Each row comes from the steps of one path. Every step used is in the known rows, and no mark comes twice. Write the path behind each row, first mark first.
Known rows:
vatute/sotig/dipet/milovi/mekebu: [  1 -16  26 -10  -3   0   9  -9 -43   4   0  -2  14  -8  -1  -2   3  -7
   6  -5  -8 -11   1   8 -15  -6  -2  10 -16   5  -1   1  -3   8  14   0
   2   1   5   0 -14  -1  -7 -14  -1   2  -1   4]
bifafef/rigev: [ 0  9 -1  3  1 -4 -2 -1 -5 -3  0 -1 -7 -6  4  0  7 -6 -1 -5  5  0  1  0
 14 15 -5  5 -6 -3 -2 -2  4 -8 13  6  7 -3 -4 -7  2 -2  2 -2  5  4 -1  1]
sadat/zakadag: [ -3   5   2 -12   1  -2  -5   2   0  -1   0  -4  -5  -5  -2  -1   6 -15
  -4   1   6   9  -2   7   4  11  -7  -5  -2   1  -4  -1   5   4   3  10
   9  -2  -4  -8  -3  -2   3  -6   2  -1   3   0]
tufip/koliv/pozog/mekebu/muso/kivu: [  9  -9  10  -8  -2   9  -1 -13   6  -2   3   4  -9   5   1  15  -9   5
  -5   6   9  12   0   2  10  11  16   7   3   3  -6  -3   0   5  -5 -14
   3  -3  -5   3  10   0   5   8  -1   2   3   4]
koliv/pozog/mekebu/muso: [  8   1   4  -6  -1   2  -2  -6  14   3   1   4  -5   7   3  15  -6  -2
  -9  -3   4  10   2   1   5   7   7  12  -4   9 -10  -2   1  -2 -11  -6
  -2  -4  -6  -6   9   3   4  13   2  -4   5   5]
repap/sotig/dipet: [ -1  -2  20   4  -5  -1  -6   6  -9   5  -4   2  -1   2   0  -1   7  -7
   1   2  -6   6   1  10   3  -5  -8  10   1 -10   2  -4  -3   8   5  11
  -4  -1   3 -13 -10  -4  -5  -5   0  -3  -1   3]
milovi/mekebu: [ -4  -3  11   3   2  -1  -2  -4 -15  -3   1  -3   7 -10   1  -9   6  -2
  -1  -3   0  -3   1   7  -4  -6  -1  10  -3   3   7  -2   3  -3   7   2
   0  -2  -2   2  -6  -2   0  -6   2  -1   1   0]
tufip/koliv/pozog/mekebu/milovi/dazo/rigev: [ -1 -14  -7  -7  -6   8   4 -11   4  -4   6   1  -8  10   4   5   1   9
  -4   0   2  10  -2  -9   3  -3  -8   0   3   3  -7  -3   2   6  -8 -16
   2  -5  -4   6   7   5  -3  -6   0   1  -5   4]
sotig/dipet/rigev/dazo/milovi: [  3  -2 -14   5  -1 -11   5  11 -18   4  -5   3   4   3   1   0  -2   0
   8   4  -5  -4  -3  -2   4  -6   0  -7   2 -10  -1   3  -8  -3   7   8
   1   5   4  -6   0   0   2  -7   2   2 -10   1]
mekebu/pozog/koliv/tufip: [10  9 26 -1  4  8  0  6 22 -9  3  5  1  6  4  1  0 -5 -7 -3  2 11  0 -2
  9  5 -4 -3 -7  6 -7  1  5  3  3 -1 -6 -5 -4  3  4  0 -2 11 -2 -2  8  1]
bifafef/rigev/dipet: [  1  16   0   9   2  -7  -4  -4  14  -1  -2   1 -11  -7   8  -2   4  -4
   3  -4   3  -2   1   2  19  13   2  -3   2  -9   1  -2   3  -5  10   8
   5  -3  -1  -1   2  -3   3   9   4   6   1  -1]
vatute/milovi/mekebu/muso/kivu/zakadag: [ -4 -12 -11   0   2   4   3  -5 -20  -2   2 -10   2  -5  -5   1  -2  -3
  -4  -3   7  -3   0   1 -20  14  16   0 -12  11   4  -4   0   6   1  -4
   8   0  -2   6  -7  -3  -1  18  -3   0  14   4]
repap/sotig/dipet/milovi: [  1   1  26  -6  -2  -1  -1   8 -19   8  -5   0   0   1  -1  -2   3  -7
   4   4  -8   2   3   6  -3  -5  -6  10  -2  -9  -1   0  -3  10   3  10
  -2   4   5 -12 -10  -2  -7  -9   1   0   1   3]
mekebu/pozog/koliv: [ 4  5 15 -3  5  8  1  8 19 -8  0  6  1 10  0 -6 -2 -5 -7 -2  6  7  1 -3
  4 12 -5  1 -4  1 -7  1  4 -1  4  3 -2 -6  0  8  1  3  0 13 -7  1 10  1]
mekebu/muso/kivu: [ -2   4  -8  -2   1   3  -2   0  -3   4   0  -2  -6  -3  -8   5 -10  -6
  -4   5   7   6   0   7  -6  14  18   0   1   4   3  -1   0  -5  -2   3
  -3  -1  -7  -3   3  -3   2  10  -2   0  10  -1]
milovi/dazo/rigev/dipet/sotig: [ -7   7 -30   6  -4   0   0   2  21   4   0  -3  -6 -10   2  -5   7   4
   1   5  -3  -6   0  -1  -6  -9 -12  -7   4   2  11   2   3   2   3  -2
  -5   1   3   4  -5   1  -7  -8  -3   2  -3  -1]
bifafef/rigev/dazo: [  4  10 -14  -4  -1  -6   1  -3   1  -3  -4   2  -1  -4   4   1   1   1
   4  -6   6  -5  -1  -1  17  23  -1   0   3  -8   1  -3   3  -8  13   7
   8  -2  -2   0   8  -1   4  -5   7   1  -5  -2]
milovi/dazo/rigev/dipet/sotig/repap: [ -3   3 -30  13  -3  -2   1   4   7   7   0   0 -11  -8   2  -8   4   6
   2   6  -8  -7  -3   3 -10  -7 -14  -9   2  -1  14   0   0   0   3   2
  -7   0   3  -1  -3   0  -8  -7  -4   3  -5   3]
dazo/rigev/dipet/milovi/mekebu/muso: [-10  -3 -21   3   6  -1   9  -2  14  12  -2 -12  -7  -5   3   1  -6  -2
   7   1   0  -2   0   2 -16 -10  10  -9   8   5   4   4   4   2  -1  -3
  -3   4   2   1   3   0  -4  10  -3   6   2   0]
kivu/muso: [  1  -7   4   3  -1   2 -10  11  18  -7  -4   3   6   2 -11  -5   1 -13
   1  -1   1   4   0  -3   7   6   6  12  -5   1   1  -1   2   5   3   8
   3   3  -5  -2  -2  -1   1   3   1   2   7  -3]
tufip/koliv/pozog/mekebu: [ 12  -8  20  -7  -3   8  -3 -13  12  -8   2   7  -5   6   4   4   0   2
  -4   3   6  10   1   0  18   5  -2   9   1   1  -9  -3   1   7   0 -12
   6  -3  -2   3   5   2   4  -4   1   1  -5   3]
muso/kivu: [ -1   7   5  -2  -1   2 -11  -4  -5  -1   0   0  -1  -8  -7   0  -3  -5
  -2   7   5   2   0  10   2   4  11   0  -1   2   6  -1  -1  -7   1   3
   0  -1  -2  -1  -4  -3   3   0  -1   1   5  -4]
rigev/dazo/milovi/mekebu/pozog/koliv/tufip: [  4   1  12   4   5   2   6  -3   1  -5   5   3  18   9   0  -4  -4  10
   1  -7   1  -9  -2  -5   2  -5   9 -10   1   2   2   1   2  -6  -3  -7
  -4  -1   1   9   7  -2   2   6   0  -5  -1  -4]
milovi/dazo/rigev: [-10  -3 -32   0  -3   1   1   0   3   0   2  -5   3  -6   3  -9  10  -1
   0   2   0   1  -2   0  -5  -6 -13  -2   2   6   8  -1   6  -5   3  -1
  -7  -4  -3   1  -4   0  -6 -10   0   0  -4  -1]
sotig/dipet/rigev/dazo/milovi/mekebu: [  0  -7 -13   4   0 -12   9   7 -30   4  -3   1  10  -3   3  -1  -1   6
   9   0  -8  -9  -3   0  -3 -14   2  -2   2 -10   5   3  -7  -5   7   5
  -1   4   6  -2  -2  -3   2  -8   1   1  -9   3]
dipet/sotig: [  6   8  10   1  -5   5  -5  10   3  -1  -2   2  -9  -7  -9  -2   4  -5
  -5   5   1  -1   3   3  -3   1 -14   6  -6   4  -1   2   0   3   7   6
   6   6   1  -5  -5   0  -2 -18   0   2  -1   1]
muso/kivu/zakadag: [  1   4   4   2   5   8 -12  -1  -1  -8  -1  -5  -1  -6 -12   2   1 -10
  -3   8   7   6   0   5   3   9   8  -3  -7   2   6  -3  -2   2   5   5
   6   2  -2   1  -5  -3   5   6  -1   0   7  -4]
pozog/mekebu/muso: [  2   3  10  -5   2  -1  -3   0   7  -3  -3   2   2   7   1   4  -4  -2
 -10  -1   4   2   1   6  -5  10   9  10  -1   2  -9  -1   1   0  -7  -2
  -2  -2  -3  -4   1   4   4   5  -4  -3   6   3]
koliv/tufip: [10  7 24  2 -1  2 -6 -1  3 -5  2 -2  2 -8  0  0  7 -9 -4  1 -3  9  0  7
 10 -2 -4  1 -5  8  0  0  3  1  2 -1 -5  0 -8 -8 -1 -3  0 -8  8 -3 -2 -2]
dazo/rigev/dipet/milovi/mekebu: [ -9  -2 -10   4   5  -1   4  -5  16   8  -3 -10  -3  -9   3  -3  -1  -1
   8   3  -3  -5   0   4 -11 -15   3  -9   6   3   6   5   3   1   2  -2
   1   4   4   1  -2   0  -4   3  -1   7  -2  -1]
koliv/pozog/mekebu/milovi/dazo/rigev/dipet: [ -5   2 -13   0  -4   0  -3 -12  19   4   3   2  -9   8   5   8  -2   6
  -6  -4  -5   4   0  -6   0 -10  -1  -3   1   4  -5  -1   0  -2 -17 -10
  -4  -6  -1   1   4   6  -1  10  -1  -2   1   0]
rigev/dazo/milovi/mekebu/pozog: [ -5 -10  -7   5   4  -2   4  -3 -14   1   3   2  14   5  -5  -8 -10   6
   4  -7   3 -11  -1  -4  -3   6   9  -8   5   1   3   0  -1  -9  -2  -1
  -2   1   3  10   4  -1   0   6   0  -3  -3  -6]
rigev/dazo/milovi: [  0   4  -5   5   0  -3  -3  -2   1  -1  -1   3   9   9  -7 -11  -5  -1
   5   1   4  -8  -2  -2   7   7   9 -11   7   0   0  -1  -1 -10  -3   1
   3   2  -1  -1   3  -1   3  -4   3   0  -7  -8]
dipet/rigev/dazo: [ 10   8 -18  -7  -3  -6   2  12   4  -3  -8   4   0  -8  -1   0  -2   1
   8   4   0   1  -1  -2   5  11  -9   0   7  -5  -1   2  -2   1   6   8
   4   7   0   3   1   1   4  -8   3  -1  -5  -3]
sufa/zakadag: [  2   9  30  -4   2   8  -6   5  13  -6  -1  -5 -14  -1  -2  -7   3 -14
   1   4   7  -2   1  -1   2  -6  -6   2   5   4  -7  -4   0   1   4  14
   9   0  -3  -1  -1   3   2   1   5   0  -1  -3]

Write each row's path:
[ -2  -3  23  13   7   4   4  -2  -4  -5  11  -1  12   6   2  -4   2   3
  -4  -7   0  -3   0  -3  -2 -12   3  -5  -7   8  -1   3   3  -7  -4  -8
  -7  -4  -1   3   2  -4   1  10  -1  -2   4  -1]  dazo/milovi/mekebu/pozog/koliv/tufip
[ -2  -8  -2   5  -2  -9   4   8 -26   8  -2   0   8  -1   2   4   4   8
  10  -1  -9  -5   1   3  -5 -11  -6   4   7 -14   6   0  -7   4  -1   6
  -1   6   8  -7  -5  -5  -2  -8   0  -3  -8   3]  repap/sotig/dipet/rigev/dazo/milovi/mekebu
[ -6   3  12  -9  -3  -1  -3   0 -13  -8   1   3   5   8  -1  -8   3   4
 -12  -4  -4  -5   0  -3  -9   1  -2   7  -6  -2  -6   0   0  -1 -11  -2
  -5  -5  -2   3  -7   6   0  -8  -4  -5   6  -2]  pozog/mekebu/milovi/dazo
[ -8  -1  -7   2   9   4   9  -1  30   5  -1  -6  -2   2   5  -3  -6   3
   6   0   0  -3   0  -3 -12 -11   2 -11   4   2   1   6   5   2   2  -4
  -2   0   7  11   2   2  -3  16  -9   7   6   0]  dazo/rigev/dipet/milovi/mekebu/pozog/koliv
[  5   3 -20   2   0  -8   2  11  -1  -1  -3   2   5  -1  -5  -2  -3   3
   9   3   1  -3   0  -6   4   6  -3  -7   7  -3  -2   4  -4  -5  -2   4
   5   7   1   0   3   1   4  -8   3   1  -8  -4]  dipet/rigev/dazo/milovi
[  7   0   0  -6   3   8  -5  -9  11  -1   1  -1  -5   5  -5  23  -6  -2
 -11   2   9  11   2   0   2   8  17   6  -9   8  -5  -5  -2   1  -9  -6
   3  -1  -5  -3   8   2   7  19  -1  -3  10   3]  koliv/pozog/mekebu/muso/kivu/zakadag
[ -9   4 -12   0  -5  -1  -2   1  12   0   1   0  -6   4  -1   2   1  11
 -10  -1  -7  -8   0  -3 -16  -9  -7  -5   0  -2  -4   2  -2   4 -12  -5
  -1   0   4   5  -4   6  -4  -6  -8   0   2   0]  pozog/mekebu/milovi/dazo/rigev/dipet/sotig
[ -2 -13  -5   5   0  -7   7  11 -26   9  -1   3   7   2   1   8  -4   9
   8  -5  -7  -1   1  -2  -7  -4  -8   1   7 -12   3   1  -7   4  -1   7
  -5   5  10   0  -2  -3  -5   3  -1  -4  -4   3]  repap/sotig/dipet/rigev/dazo/milovi/mekebu/pozog
[ -5  -1  -4   7   1  -5   0  -6 -13   0   0   0  15   3  -4 -11  -3   5
   5  -4   2 -14  -2   0  -1  -1  10  -7   6   0   6  -2  -1 -10  -2  -2
   2   1   1   3   1  -2   3  -4   3  -3  -7  -6]  rigev/dazo/milovi/mekebu
[  4   0  -2   3  -2  -7   2  15 -15   1  -6   2  -3  -7   4   1   4  -7
   4   4  -6   6  -1   3   3  -5 -10   5  -5  -7  -2   2  -5   2  13  11
  -2   2   2  -9  -7  -1   1  -7   1   3  -4   6]  sotig/dipet/rigev
[-10  -5  10  15   4  -2  -2  -5 -20   0   5  -4  11  -1  -3 -11   3  -2
  -1  -3   2  -9   1   1  -5 -12   5   1  -3   5   4   1   0 -11  -3  -2
   1   0  -1  -2  -5  -4   1  -3   1   0  -2  -2]  dazo/milovi/mekebu
[  1   2   8 -10  -4   2  -4  -9  -5  -4   5   6  -3   6   1   3   0   4
 -11  -6  -3   3   1  -7   1  -1  -3  10  -9   4  -7  -2   0  -3 -14  -6
  -3  -7  -5   1   1   5  -1   0   2  -5   5   0]  koliv/pozog/mekebu/milovi/dazo
[ -9  -6  -4  -7  -3  -1   5   5 -15  10  -3  -6   1  -2   3  -1   8   0
   6   4  -9  -1   0   2 -12 -11 -12   4   0  -6   6   1   0   8   4   4
  -8   3   5 -10  -9   0 -12 -12  -1   0  -3   3]  repap/sotig/dipet/milovi/dazo/rigev
[  2  -1  -5   6  -4  -9   0  12 -14   8  -5   3   3   6  -1   4   2   3
   9   3  -9   0   0   1   1  -3  -8  -1   9 -14   1   0  -8   5  -1   9
   0   7   7 -10  -4  -3  -2  -7   2  -2  -9   1]  repap/sotig/dipet/rigev/dazo/milovi
[  1  -1 -17   2   1  -9   5   8 -10   0  -1   0   9  -7  -3  -2  -1   7
   9   0   0  -9   0  -4  -3  -2  -2  -4   6  -3   4   4  -3  -6   1   1
   4   7   2   5   1   0   5  -9   3  -1  -8  -3]  dipet/rigev/dazo/milovi/mekebu
[ 12  20  34   1   1   6  -3   2  25 -11   0   2   3   3   5  -5  10  -5
  -5   2  -3   6   0   4  13  -6  -3   1  -5   3  -3  -1   6   3   4  -2
  -3  -4  -7  -2   0   0   3  -2   0  -1   4   0]  pozog/koliv/tufip
[ -1  17   8  -6   2  -2   0  -2   3   0  -3   1   1  -9   2 -18   0  -4
   4   5  -3 -10   2  -2   1   1   7  -5   2  -7   7   5   4   4   2   2
  -6   2   0   9  -9   2  -4  -1  -1   4   6  -7]  rigev/dipet/milovi/dazo
[ -5   3 -13   4   3   0  -1   0  27   7  -5  -7 -10  -2   0  -4  -3  -7
   9   6  -1   0   0   1  -3  -7   1 -12   6   3   0   5   2   2   1   0
   2   5   3  -2   0   1  -4   1  -1   8  -2  -3]  dazo/rigev/dipet/milovi
[  8 -11  24  -6  -4   9  -2  -8   1  -8   2   7 -11  12  -1   4  -3   1
  -6   0   3  11   1  -6  10   6  -2   4   0   1 -14  -4  -1   8  -5 -11
   7  -4  -4   3   6   4   2  -2   2   1  -1   3]  tufip/koliv/pozog/mekebu/milovi
[ 10 -10   8  -5   2  14  -1  -9  10  -8   2   0  -9   7  -3  17  -6   1
  -6   7  13  15   0  -1   8  14  14   1   0   3  -6  -5  -2  11  -2 -12
   7  -1  -4   6   9   1   6  14  -2   1   5   4]  tufip/koliv/pozog/mekebu/muso/kivu/zakadag
[-10   5 -27   5  -1  -2  -2  -4  18   1   1  -3  -1  -7   6 -10   7   1
   2   3  -1  -1  -3   1   1  -5  -5  -9   8   0  11   0   5  -1   1  -1
  -8  -4  -1   5  -5   0  -5   0  -2   2  -3  -4]  milovi/dazo/rigev/dipet
[ -5  -6 -14  -6  -4   3  -1  -8   7   2   5   0  -4   7   2  10   1   6
  -9  -5  -2   5   0  -7  -4  -7  -7   4  -6   9  -7  -1   0  -5 -16 -10
  -3  -6  -3  -2   6   6  -2  -2   1  -4   0   2]  koliv/pozog/mekebu/milovi/dazo/rigev
[ -2   3 -13   0  -7   2  -1  -5  22   6   3   2 -14   3  -1  12  -1  10
  -8  -2  -6   0   2  -7  -6 -13  -7  -2  -3   5  -5   1  -1   2 -15 -11
   0  -1   1   2   5   5  -3   0  -3  -1   0   1]  koliv/pozog/mekebu/milovi/dazo/rigev/dipet/sotig
[ -2  -2 -32  -1   2  -8   8   6 -19   6   1  -3   6  -7  -7   8 -10  10
   7   2   3  -7  -1  -2 -12   4  15  -6   9  -2   6   4  -5  -8  -6  -2
   0   7   1   3   7  -3   6   3   1  -1  -1  -3]  dipet/rigev/dazo/milovi/mekebu/muso/kivu
[  4   1  15  -6  -3   3  -7  -6   3  -2   2   6  -8  10  -3  10  -4  -2
 -10  -5  -1   7   2  -4   4   0  -1   8  -7   6 -14  -2  -2  -2 -14  -4
   2  -5  -4  -4   5   5   3   4   2  -3   4   2]  koliv/pozog/mekebu/milovi
[  6   0  -3  -3  -6  -7   1  13  -8   6  -9   5   1  -1   2   6   3   1
   9   3  -8   4   0   5   4   1 -12   6   9 -16   2  -1  -6  11   5  12
   0   6   7  -7  -4  -1  -3  -9   1  -4  -6   2]  repap/sotig/dipet/rigev/dazo
[  2   8   2   5   6  -3  12  -6   0  -4   7   0   9   4   8   5   1  12
   1 -13   5 -10  -2  -8   9   7   5  -8  -2  -3   0  -1   4 -12   5  -5
   1  -3   0   6  14  -3   4   8   4  -1  -2  -1]  bifafef/rigev/dazo/milovi/mekebu/pozog/koliv/tufip
[ -4 -11   7   1   5   3   1   0 -16  -2   3   0   6  -7   1  -6  -2  -2
  -3  -8   3   2   1   1  -8   5  -4   8  -4   6   4   0   3  -2   6   3
  -5  -3   2   8  -3  -2  -3   9  -2  -2   7   1]  milovi/mekebu/pozog
